Known rows, with every step that occurs
zagibiz-neze-raso-dukiri: [ 2.40 -1.84 -0.59  0.27 -3.11  4.01  3.16 -3.41  0.14  2.61 -1.85 -3.14
  0.70  1.26 -0.95 -0.93  0.40  0.38 -1.33 -1.36  0.07]
pazeg-dukiri: [-0.45  1.02 -0.73 -1.61 -0.57 -3.27 -2.21 -1.63  0.20 -2.18 -0.91  2.52
 -0.41  1.75  0.17 -0.02 -0.97  0.74 -0.16  0.65  0.73]
pazeg-sazuk: [ 2.22  0.64 -0.61 -1.35  1.11 -2.98 -0.21 -2.59 -0.33 -1.26  3.19 -1.14
 -1.54 -0.77 -0.34 -0.76 -0.77 -0.42 -1.22  0.48 -2.67]
zagibiz-neze-raso-dukiri-pazeg: [-1.73 -3.51 -1.77  1.18 -3.26  5.78  3.41 -1.28  0.18  2.38 -1.23 -1.98
  1.03  0.68 -0.62 -0.66  0.42  0.58 -1.81 -2.64  2.66]
pode-zagibiz-neze-raso-dukiri-pazeg-sazuk: [ 0.11 -2.61 -1.33 -0.46  1.65  2.40  6.31 -1.63 -2.75  3.29  2.48 -4.54
  1.52 -2.16  0.79 -1.04  4.69 -0.10  0.23  0.09  4.53]
dukiri-pode-neze-zagibiz: [-3.45 -0.44  1.30  2.65  3.18  1.44  0.55  0.63  1.81 -2.96  1.23 -0.28
  0.48 -5.72 -2.49  1.83 -1.99 -0.23  0.30  0.95 -1.13]
zagibiz-neze: [ 3.78  0.28 -0.96  1.48 -2.71  2.84  0.50 -1.01  2.20  1.68  0.68  0.73
 -1.97  0.39  0.03 -2.13 -0.63  1.87 -1.60  0.65 -5.72]
pazeg-dukiri-pode-zagibiz: [-2.74  0.55 -0.48 -0.65 -0.33 -4.95 -0.64  3.37  0.58 -1.76  1.37  0.62
  0.51 -2.22 -1.17  0.23 -0.45  1.50  2.19  1.11  3.90]
zagibiz-neze-pode-dukiri: [ 6.13 -0.94  0.50  1.33 -2.13  1.90 -0.11  0.94  1.23  3.76 -1.74  0.17
  0.31  0.31  1.02  0.75  0.97  2.75 -2.56  2.74 -2.00]
sazuk-pazeg: [-1.16 -0.37  0.61  0.79 -0.02 -0.63 -0.37 -0.02 -0.31 -0.66  0.97  3.66
 -1.94 -0.39 -3.64  0.08 -2.27 -3.63 -0.44 -1.00 -1.45]
neze-raso: [-2.27 -0.33  0.74  0.90  0.29 -2.97 -0.06 -1.11 -0.19 -2.81  0.96 -1.76
  0.04  0.78 -1.06 -0.34 -4.83 -3.01 -1.04 -1.07 -0.95]
neze-zagibiz: [-2.58  0.00  1.31  0.09  1.90 -0.83 -0.61  0.23  0.05 -4.74  0.76 -1.24
  1.01 -1.18 -0.08  0.09 -2.32  0.82 -0.51  1.61 -2.63]
sazuk-pazeg-dukiri-pode-zagibiz: [-5.19  0.09 -0.08 -0.32  1.02 -3.83  0.86  3.49 -1.08 -0.33  1.81  3.96
 -0.91 -3.24 -3.56  1.92  0.21 -1.81  2.73 -0.59  5.78]
sazuk-pazeg-dukiri: [-2.78  0.39 -0.33 -1.36  0.71 -1.91 -0.22 -1.83 -1.37 -0.53 -0.82  6.09
 -1.45  0.52 -2.25  1.66 -0.05 -2.68  1.18 -1.01  2.72]
pode-zagibiz-neze-raso: [ 0.88  0.34  1.04  2.37  1.86 -0.85  3.59  0.57 -0.15  1.04  2.41 -2.51
 -0.10 -0.68  0.36 -2.14 -0.28 -1.03  0.92  1.83 -1.62]
pode-neze: [ 3.61  1.16  1.43  2.75  2.27 -0.24 -0.43 -2.39  0.96 -1.07 -0.04  1.90
 -0.67 -0.49 -1.50 -1.82 -1.15 -2.79 -0.51  2.49 -3.69]
neze-pode: [ 2.02  0.52  0.87  1.31 -1.56 -1.82 -3.03  2.93 -0.31 -2.88  0.58 -1.04
 -0.35 -0.07 -2.74  0.00 -4.70 -1.89 -2.71 -0.08 -2.19]
sazuk-pazeg-dukiri-pode-neze: [-3.40 -0.12 -0.32  1.16  1.75  0.68  0.80 -1.44  0.29  0.92 -0.43  7.11
 -1.82 -3.94 -4.80  3.10  0.50 -3.87  1.75 -1.63  4.20]
zagibiz-neze-raso: [ 0.19 -0.60 -0.71  1.73 -0.94  1.84  2.08 -1.83  0.97  1.36  1.10 -0.97
 -1.09  0.14 -0.20 -0.77 -2.23 -0.56 -1.39 -1.16 -3.21]
pode-zagibiz-neze: [ 4.62  0.93  0.59  2.18  0.10  0.27  1.91  1.28  0.99  1.62  1.93 -0.67
 -1.15 -0.28  0.70 -3.46  1.50  1.74  0.44  3.67 -4.21]
zagibiz-neze-pode-dukiri-raso: [ 5.27  2.09 -1.09  1.30 -0.33  1.35 -3.03  4.19  0.01  2.53 -1.07 -0.72
  0.22  1.32  3.53  1.90  2.53  2.72 -1.74  1.01 -2.09]
raso-dukiri-pazeg-sazuk: [ 0.15 -2.58 -1.99 -1.77 -1.09  1.08  1.01 -2.13 -1.41  0.23  0.60 -2.18
  0.78 -0.38 -0.65 -0.17  2.07  0.71 -2.06 -0.94  2.84]
pode-neze-zagibiz: [-0.23  0.81  2.67  2.36  5.51  1.00  0.76 -2.24 -0.02 -3.60  0.23  0.70
  1.10 -2.65 -0.57  0.11 -0.42 -1.35  0.24  3.45 -3.03]
raso-neze: [ 3.02  0.07  1.73 -0.83 -2.49 -0.10 -0.05 -2.93  1.51  0.90 -1.15  0.81
 -1.67  2.47 -0.41 -3.28 -2.51 -0.75  0.48 -0.30 -4.31]

Rows
[ 4.68  0.30 -0.51  2.06 -3.09  3.07 -1.13  2.28  0.73  1.24  0.61 -0.22
 -1.42 -0.70 -1.60 -0.42 -2.06  0.60 -3.06 -0.13 -4.36]
zagibiz-neze-pode
[-3.10 -3.00 -0.44 -0.12 -4.02 -0.25  0.80  0.26  0.36 -0.48 -0.84 -4.41
  1.19 -1.20 -3.95  1.35 -3.54 -0.69 -1.27 -3.81  3.87]
neze-raso-dukiri-pode
[-1.60 -2.80 -0.46  1.03 -0.08 -1.50 -0.46  0.73  1.50  0.18 -1.20  1.71
  1.29  1.09  1.98  0.09 -0.01  2.52 -1.58  2.09  1.55]
pode-dukiri-pazeg
[-1.83  3.03  1.34 -1.38  2.45  1.01 -2.03  0.49 -0.29 -2.74 -0.03 -1.50
  0.21  1.52  3.01 -0.45  0.19  0.05  2.27 -0.99 -3.74]
dukiri-raso-neze-zagibiz
[-3.29 -3.12 -1.60 -1.65  0.36  0.03  2.77 -3.02 -2.60 -0.46  0.84 -4.02
  1.73 -0.78 -0.93  1.12  0.14 -1.90 -1.45 -2.95  5.03]
neze-raso-dukiri-pazeg-sazuk
[-0.95 -3.00 -0.88  0.11 -3.51  1.91 -0.57  0.50  0.00 -0.96 -1.82 -1.01
  1.10  1.39 -1.29 -1.27 -0.40  0.93 -1.95 -0.90  1.97]
raso-dukiri-pazeg
[-0.91 -3.11 -2.95 -0.85 -0.90  4.88  5.15 -3.64 -1.50  3.37  1.14 -3.13
  0.49 -1.21  0.03  0.47  2.91  0.57 -1.90 -2.74  3.18]
zagibiz-neze-raso-dukiri-pazeg-sazuk
[ 3.69  2.00  1.05 -1.92 -0.05 -1.59 -2.02 -1.13  0.65  2.53 -2.60  0.56
  0.21  4.65  4.66 -0.79  2.18  1.31  1.88  1.10 -2.28]
pode-dukiri-raso-neze
[-6.18 -0.79 -0.91  0.67  1.33 -0.06  4.48  1.60 -0.82  2.77  2.03  3.10
 -1.30 -3.83 -3.12  2.55  1.44 -2.36  2.97 -2.32  6.28]
sazuk-pazeg-dukiri-pode-zagibiz-neze-raso
[ 1.81  2.00 -0.59 -0.40  1.23 -3.56 -4.09  1.73  0.28 -0.68 -0.93 -0.55
  0.71  3.07  4.09  1.05  1.69  2.11  0.22  1.91 -1.08]
pode-dukiri-raso
[-0.59 -2.19 -1.26 -1.26  2.36 -2.58  1.03 -1.72 -0.16  1.12  1.11  0.59
  0.73 -0.78  2.77  1.13  2.08  2.26 -1.29  2.00  2.10]
pode-dukiri-pazeg-sazuk
[-1.05 -0.15  2.71 -1.32  0.61  1.19  0.88 -2.67  0.51 -1.51 -0.87 -0.49
  0.22  0.30  0.59 -1.72 -1.55  0.58  1.22  0.68 -3.69]
raso-neze-zagibiz
[-1.50 -2.06  1.42  1.07  0.61  3.84  1.65 -1.26  0.47 -1.42 -1.93 -2.12
  2.47 -4.41 -3.25  1.55  0.85  0.80  0.03  0.87  1.68]
raso-dukiri-pode-neze-zagibiz
[-3.13  3.97  0.45 -3.89  2.74 -0.32 -2.48 -0.92 -1.08 -2.75 -1.52  1.03
  0.79  2.63  4.18  1.24  2.38  0.93  3.66 -1.09  0.40]
pazeg-dukiri-raso-neze-zagibiz
[ 3.58 -1.76 -0.89  0.99 -4.40  3.08  3.02  2.44  1.27  3.61 -0.04 -3.44
  0.11 -2.05 -1.78 -1.95  2.65  3.89  0.44  0.80  0.34]
raso-dukiri-pode-zagibiz-neze
[ 2.93  3.70  1.00 -0.36 -1.28 -0.06 -4.68  3.40 -0.81 -0.87 -0.37 -1.19
 -1.08  2.75  0.33 -0.59 -2.48 -2.73  0.35 -2.50 -3.22]
dukiri-raso-neze-pode
[-1.25  4.01 -2.02 -1.69  0.74 -3.49 -4.98  1.56 -0.75 -3.28 -0.11  1.71
  0.00  2.93  2.51  1.24  0.80  0.53  0.92 -0.86  0.47]
pazeg-dukiri-raso
[-0.20  1.82  2.02 -2.25  3.01 -0.35 -1.27 -0.57 -0.02 -0.18 -2.40 -0.90
  2.00  2.47  5.55  0.82  3.10  2.89  2.64  2.14 -1.08]
pode-dukiri-raso-neze-zagibiz
[-1.87 -1.03 -2.05 -0.46  1.27 -1.22  0.17 -0.50 -0.32 -1.63  3.58 -0.04
 -1.07 -1.73  0.08 -0.23 -0.90 -0.10 -1.61 -0.75 -0.20]
dukiri-pazeg-sazuk
[ 1.97  4.93  1.46 -2.09  1.81 -3.60 -3.70  4.24 -3.04 -1.16 -0.76 -0.46
  0.90  2.73  2.24 -0.44  1.90 -2.21  3.56  0.34  2.57]
pazeg-dukiri-raso-neze-pode-zagibiz
[ 0.98 -2.60  1.83  0.17 -1.83  0.77 -0.32  0.93  0.68  2.52 -3.10  0.90
  1.02  1.53  0.95 -0.18 -1.13  0.17 -1.20  0.62  2.24]
raso-neze-pode-dukiri-pazeg
[-0.72 -2.69  0.41  1.79 -0.47 -1.26 -1.91  4.11  0.12 -0.49 -1.40  0.30
  1.81 -0.08  0.47  1.87 -1.83  0.63 -3.02  1.44  3.04]
neze-pode-dukiri-pazeg
[ 2.22  3.27  0.35 -0.74 -0.89  0.02 -3.31  0.22  0.47 -0.11 -0.21 -0.11
 -1.63  3.81  1.95 -2.14 -0.84 -1.13  1.35 -1.83 -4.54]
dukiri-raso-neze
[-0.26  0.46 -1.71  0.19 -1.54 -0.16  1.55  2.32  1.68  2.21  1.39  1.34
 -1.04 -2.38 -0.23 -0.19  2.24  3.91  1.68  0.90  1.56]
pazeg-dukiri-pode-zagibiz-neze
[-1.74  3.39 -0.10 -3.00  0.95 -0.01 -2.00 -1.42 -1.87  1.19 -1.66  5.77
 -2.26  3.33  0.68  1.03  2.34 -3.54  3.89 -3.48  1.58]
sazuk-pazeg-dukiri-raso-neze
